Each row comes from the steps of one path. Every step used is in the known rows, and no mark comes twice. Write the path behind each row, first mark first.
Known rows:
ruti -> gafes -> muso -> getu -> foge -> liba: [-2.74 -0.69  3.24 -0.41 -0.58  3.37 -4.29 -2.02 -3.59 -0.84 -3.21  3.55
  1.55 -0.29  2.10 -5.95 -4.15  1.75 -0.12  3.24]
foge -> liba -> muso: [ 0.27 -1.02  6.66 -3.09 -0.47  0.04 -1.23 -1.02  0.72  0.48  1.03  4.45
  0.70  0.58 -2.25 -5.28 -0.72  0.40 -2.71  1.88]
gede -> getu -> foge -> liba -> ruti -> gafes: [-1.48  0.98  4.61 -2.11  0.91  1.52 -5.06 -5.24 -0.39  1.30 -5.05  6.73
  1.52  2.24 -2.07 -1.41 -1.65  0.84 -3.22  3.32]
roduv -> gafes -> gede -> getu -> foge -> liba: [-0.30  2.60  0.09 -2.89 -2.97  1.56 -3.39 -4.23 -0.52  2.74 -5.25  2.45
  1.92  4.45  0.60  1.46 -1.04  3.50 -0.87  5.68]
liba -> gede -> getu -> foge -> gafes: [ 1.53  1.20  1.25 -3.06 -4.93 -1.51 -3.87 -4.31 -1.70  0.52 -6.27  4.92
 -0.91  2.23 -4.15  5.75 -1.26  0.17 -0.10  0.67]
gede -> getu -> foge: [ 0.28  1.64  0.99 -4.69 -1.45  1.14 -3.02 -3.19  1.83  0.41 -6.70  3.39
  0.06  3.06 -1.74  3.77 -2.04  2.60 -2.03  2.24]
foge -> gafes: [ 1.26 -0.66  3.06 -2.94 -0.39  2.71 -3.30 -2.95 -0.30  1.67 -1.22  2.14
 -3.36 -0.14 -3.32 -0.02 -0.85  0.55 -0.40  1.34]
roduv -> gafes -> muso -> getu -> foge -> liba: [-2.63 -0.19  2.01 -2.39 -2.33  2.81 -2.38 -1.32 -2.19  1.00 -3.84  5.33
  2.71  2.50  1.55 -2.49 -4.24  3.56  2.39  3.38]
gede -> getu -> foge -> liba -> muso: [-0.35  0.67  5.88 -6.73 -3.17 -0.34 -2.56 -2.90  1.63  1.17 -4.60  5.01
  0.49  3.29 -3.10 -0.25 -1.11  1.40 -3.61  1.79]
gafes -> muso -> getu: [-0.24 -0.04  1.40 -1.10 -0.54  2.06 -1.51 -0.46  0.55 -0.27 -2.32  3.74
 -2.71 -2.14  0.39 -5.51 -4.96  1.28 -0.59  1.84]
gafes -> muso: [-0.62 -0.56 -0.77 -3.36  0.34  0.59 -3.91 -1.57  2.53 -0.75 -1.93  4.65
 -1.04 -1.09 -0.22 -3.66 -2.81  0.49 -1.74  1.93]
roduv -> gafes: [-1.48  0.82 -0.42  1.31  1.75  2.42 -1.34 -1.04 -0.55  0.79 -1.47  5.00
  3.34  3.06 -0.22  0.47 -1.72  2.63  0.45  4.40]
ruti -> getu -> gede: [ 1.12 -0.62  1.34 -0.32  0.74  2.83 -2.89 -2.14 -0.45  0.01 -0.39  2.49
  1.45 -1.05 -0.36 -0.72 -3.01  0.61 -1.74  2.77]
gede -> getu -> foge -> liba: [ 1.49  0.80  4.56 -5.63 -2.14  0.65 -2.67 -3.85  1.26  2.11 -5.19  3.21
 -0.67  3.70 -1.87  1.57 -1.92  2.07 -3.12  3.01]
gede -> getu -> foge -> gafes: [ 0.75  0.95  2.54 -6.53 -3.22  2.14 -4.75 -5.05  0.53  1.95 -6.96  2.46
 -3.26  2.63 -4.23  5.28 -1.06  1.84 -1.05  1.55]
ruti -> gafes -> muso: [-3.05 -0.01 -1.32  0.63  2.49  1.80 -5.64 -2.04 -0.53 -1.69 -1.82  4.82
  0.91 -1.49  1.50 -5.56 -2.78  0.05 -2.48  4.02]
ruti -> gafes -> gede -> getu -> foge -> liba: [-0.22  2.30  1.22 -0.82 -1.35  2.32 -5.17 -5.09 -2.28  0.95 -4.91  0.63
  0.51  1.35  1.75 -2.35 -0.96  1.67 -3.38  5.42]
ruti -> getu: [ 1.43 -0.46  1.52  0.78  0.96  2.44 -1.61 -0.60 -1.33 -1.14 -0.32  1.12
  1.58 -2.58 -1.71 -1.65 -3.15  0.96 -1.28  2.73]
ruti -> gafes -> gede -> getu -> foge: [-1.40  2.96 -2.50  0.34 -0.73  2.65 -5.41 -4.49 -2.07 -0.63 -6.28  0.69
  1.32  1.03  1.83 -0.01 -1.05  2.20 -2.32  4.78]
roduv -> gafes -> gede: [-0.80  1.83 -2.94  1.76  0.35  2.53 -2.28 -1.91 -1.49  0.39 -1.02  2.17
  2.37  1.26  1.75 -1.48 -1.12  2.67  1.11  5.04]
roduv -> gafes -> muso: [-2.99  0.40 -2.74 -1.22  0.74  1.37 -3.74 -1.25  0.92  0.14 -2.51  6.81
  2.05  1.30  0.64 -2.15 -2.88  1.68  0.07  3.97]
foge -> gafes -> muso -> getu -> gede: [-0.07 -0.94  2.45 -4.18 -2.20  3.59 -4.36 -3.75  0.38  2.50 -2.69  4.10
 -6.02 -1.16 -0.98 -3.16 -3.94  0.31 -0.33  0.91]

Which path is each row?
[ 0.20  2.29  3.03  0.84  1.18  1.03 -4.22 -5.64 -0.23  2.29 -2.20  4.14
 -2.33 -1.06 -0.74 -6.95 -1.22 -0.37 -5.07  4.84]	foge -> liba -> ruti -> gafes -> gede -> getu
[ 1.76 -1.78  5.73 -1.63  1.12  1.90 -2.92 -3.65  0.45  1.63  1.15  5.05
  0.76 -1.43 -2.74 -3.96 -2.89 -0.63 -2.25  1.81]	foge -> liba -> ruti -> getu -> gede
[-3.13  0.12  0.24  1.43  1.51  4.24 -4.41 -2.62 -1.23  0.01 -2.38  5.12
 -0.86 -0.89  2.98 -6.54 -4.72  0.65 -1.99  3.47]	ruti -> gafes -> muso -> getu -> gede
[-3.23 -1.37  1.54 -2.50  1.17  1.63 -7.35 -4.19 -0.40 -1.28 -2.91  7.36
  3.10 -0.70 -0.04 -5.12 -1.97 -0.04 -0.52  1.83]	getu -> foge -> liba -> ruti -> gafes -> muso
[-0.31  0.40  2.56 -3.15 -5.26  4.22 -3.05 -2.65 -4.00 -0.57 -3.03 -0.12
 -1.46 -2.02 -1.53 -1.59 -0.62  2.03  2.80 -0.35]	liba -> muso -> getu -> foge -> gafes -> gede
[-0.01 -0.73  2.94 -3.52 -2.03  3.19 -3.08 -2.09 -0.72  1.25 -2.61  2.91
 -6.07 -2.79 -1.84 -3.99 -3.89  0.55  0.15  0.82]	foge -> gafes -> muso -> getu
[-1.78  0.05  3.91 -2.21 -2.30  2.79 -0.50 -0.30 -2.14 -1.91 -3.23  3.55
  2.62  0.72 -1.31 -1.13 -2.40  2.59  1.73 -0.14]	liba -> muso -> getu -> foge
[ 2.67  2.20  0.97 -3.58 -2.78  1.74 -4.01 -5.21  0.58  3.08 -3.94 -0.05
 -6.92 -1.09 -2.54 -0.28 -0.75  0.41 -2.97  3.02]	foge -> gafes -> gede -> getu
[ 0.19 -0.77  8.43 -2.03 -1.34  2.06  0.04 -1.69 -0.23  2.41  0.68  4.57
 -0.92  1.42 -0.60 -6.43 -2.64  0.64 -2.38  1.53]	foge -> liba -> muso -> getu -> gede
[-0.54 -1.76 -0.61 -5.62 -3.29  3.09 -7.16 -2.86 -2.01 -1.73 -4.07  1.61
 -0.03 -3.62 -2.96  1.09 -2.64  0.66  1.17  0.31]	ruti -> getu -> foge -> gafes -> muso
[-2.78  0.71 -0.21  0.42 -0.28  3.00 -1.22 -0.32 -1.19  0.21 -2.96  5.75
  0.57  0.56  1.12 -3.97 -4.86  2.71  1.04  3.79]	roduv -> gafes -> muso -> getu
[ 0.75 -0.94  2.25 -0.29  1.68  2.46 -3.39 -3.34  0.83 -0.08 -0.37  5.34
  1.34 -2.11 -2.48 -1.75 -2.80 -0.39 -1.12  1.11]	liba -> ruti -> getu -> gede
[-0.03  0.12  2.47 -1.14 -1.26  3.63 -0.66 -1.08 -1.96 -0.71 -3.53  1.95
  1.38  1.38 -0.01  0.60 -3.36  3.48  2.16  1.21]	muso -> getu -> foge
[-0.65  0.62  0.06 -8.53 -4.18  1.43 -7.03 -4.93  2.06  1.09 -7.93  4.29
 -4.55  0.61 -3.28  2.85 -2.29  0.80 -1.73  1.02]	gede -> getu -> foge -> gafes -> muso
[ 1.12  1.78 -0.13 -1.00 -3.34 -2.41 -2.13 -2.65 -0.86 -1.35 -5.88  5.81
  2.60  2.96 -1.75  4.10 -2.22  0.83 -0.94  1.50]	liba -> gede -> getu -> foge
[ 2.30  2.04  1.35  0.89 -1.53 -3.02 -0.80 -2.11  0.11  0.34 -3.34  5.98
 -0.28  1.20 -2.21  0.47 -2.59 -0.25 -3.30  2.58]	liba -> gede -> getu
[-0.67 -1.19  5.50 -4.81 -2.14  0.74 -2.68 -1.49 -0.19 -0.71 -1.33  4.14
  3.30  2.02 -1.87 -1.43 -0.22  1.55 -0.47  0.90]	getu -> foge -> liba -> muso
[-0.09 -1.05  3.72 -4.22 -2.71  2.30 -2.46 -1.70 -0.60  0.13 -3.15  3.15
 -0.53  0.11  0.71 -4.05 -4.32  2.12  0.53  1.38]	gafes -> muso -> getu -> foge -> liba
[ 0.57 -0.60  8.62 -1.19 -1.21  1.66  1.17 -0.20 -1.27  1.16  0.60  3.39
 -1.09 -0.27 -1.87 -7.12 -2.85  1.16 -1.80  1.52]	foge -> liba -> muso -> getu
[ 3.28  1.22  4.97 -0.51 -1.88 -3.68 -0.44 -2.51 -0.11  1.98 -1.86  6.00
 -1.23  2.04 -2.47 -1.79 -2.70 -0.73 -4.40  3.15]	foge -> liba -> gede -> getu
[ 0.65  0.05  3.44  0.04  0.18  3.69 -0.32 -2.11 -0.13  1.77 -1.29  3.25
 -1.53  1.42  0.88 -2.18 -3.83  1.75 -0.63  2.26]	muso -> getu -> gede
[ 1.28  0.06 -1.01 -3.98 -3.14  3.52 -5.31 -4.43 -2.01 -0.22 -3.18 -1.05
 -1.00 -0.60 -0.87  1.95  0.36  1.78  2.47  1.02]	getu -> foge -> gafes -> gede
[-0.13 -0.99  1.09 -1.62  0.15  2.85 -3.66 -2.26 -1.19 -2.78 -2.84  3.92
  4.80 -1.99 -3.12  1.21 -2.40  1.18  1.65  0.04]	liba -> ruti -> getu -> foge
[-2.98  0.20  0.65  2.62  1.59  3.68 -3.14 -0.99 -2.56 -1.26 -2.35  3.85
 -0.93 -2.43  1.96 -7.61 -4.64  0.89 -1.49  3.69]	ruti -> gafes -> muso -> getu
[ 1.17  2.59 -1.70 -3.56 -2.85  1.26 -3.67 -4.09  1.13  0.21 -6.13  0.37
 -0.86  1.20  0.33  1.78 -1.28  2.37 -1.65  2.98]	gafes -> gede -> getu -> foge
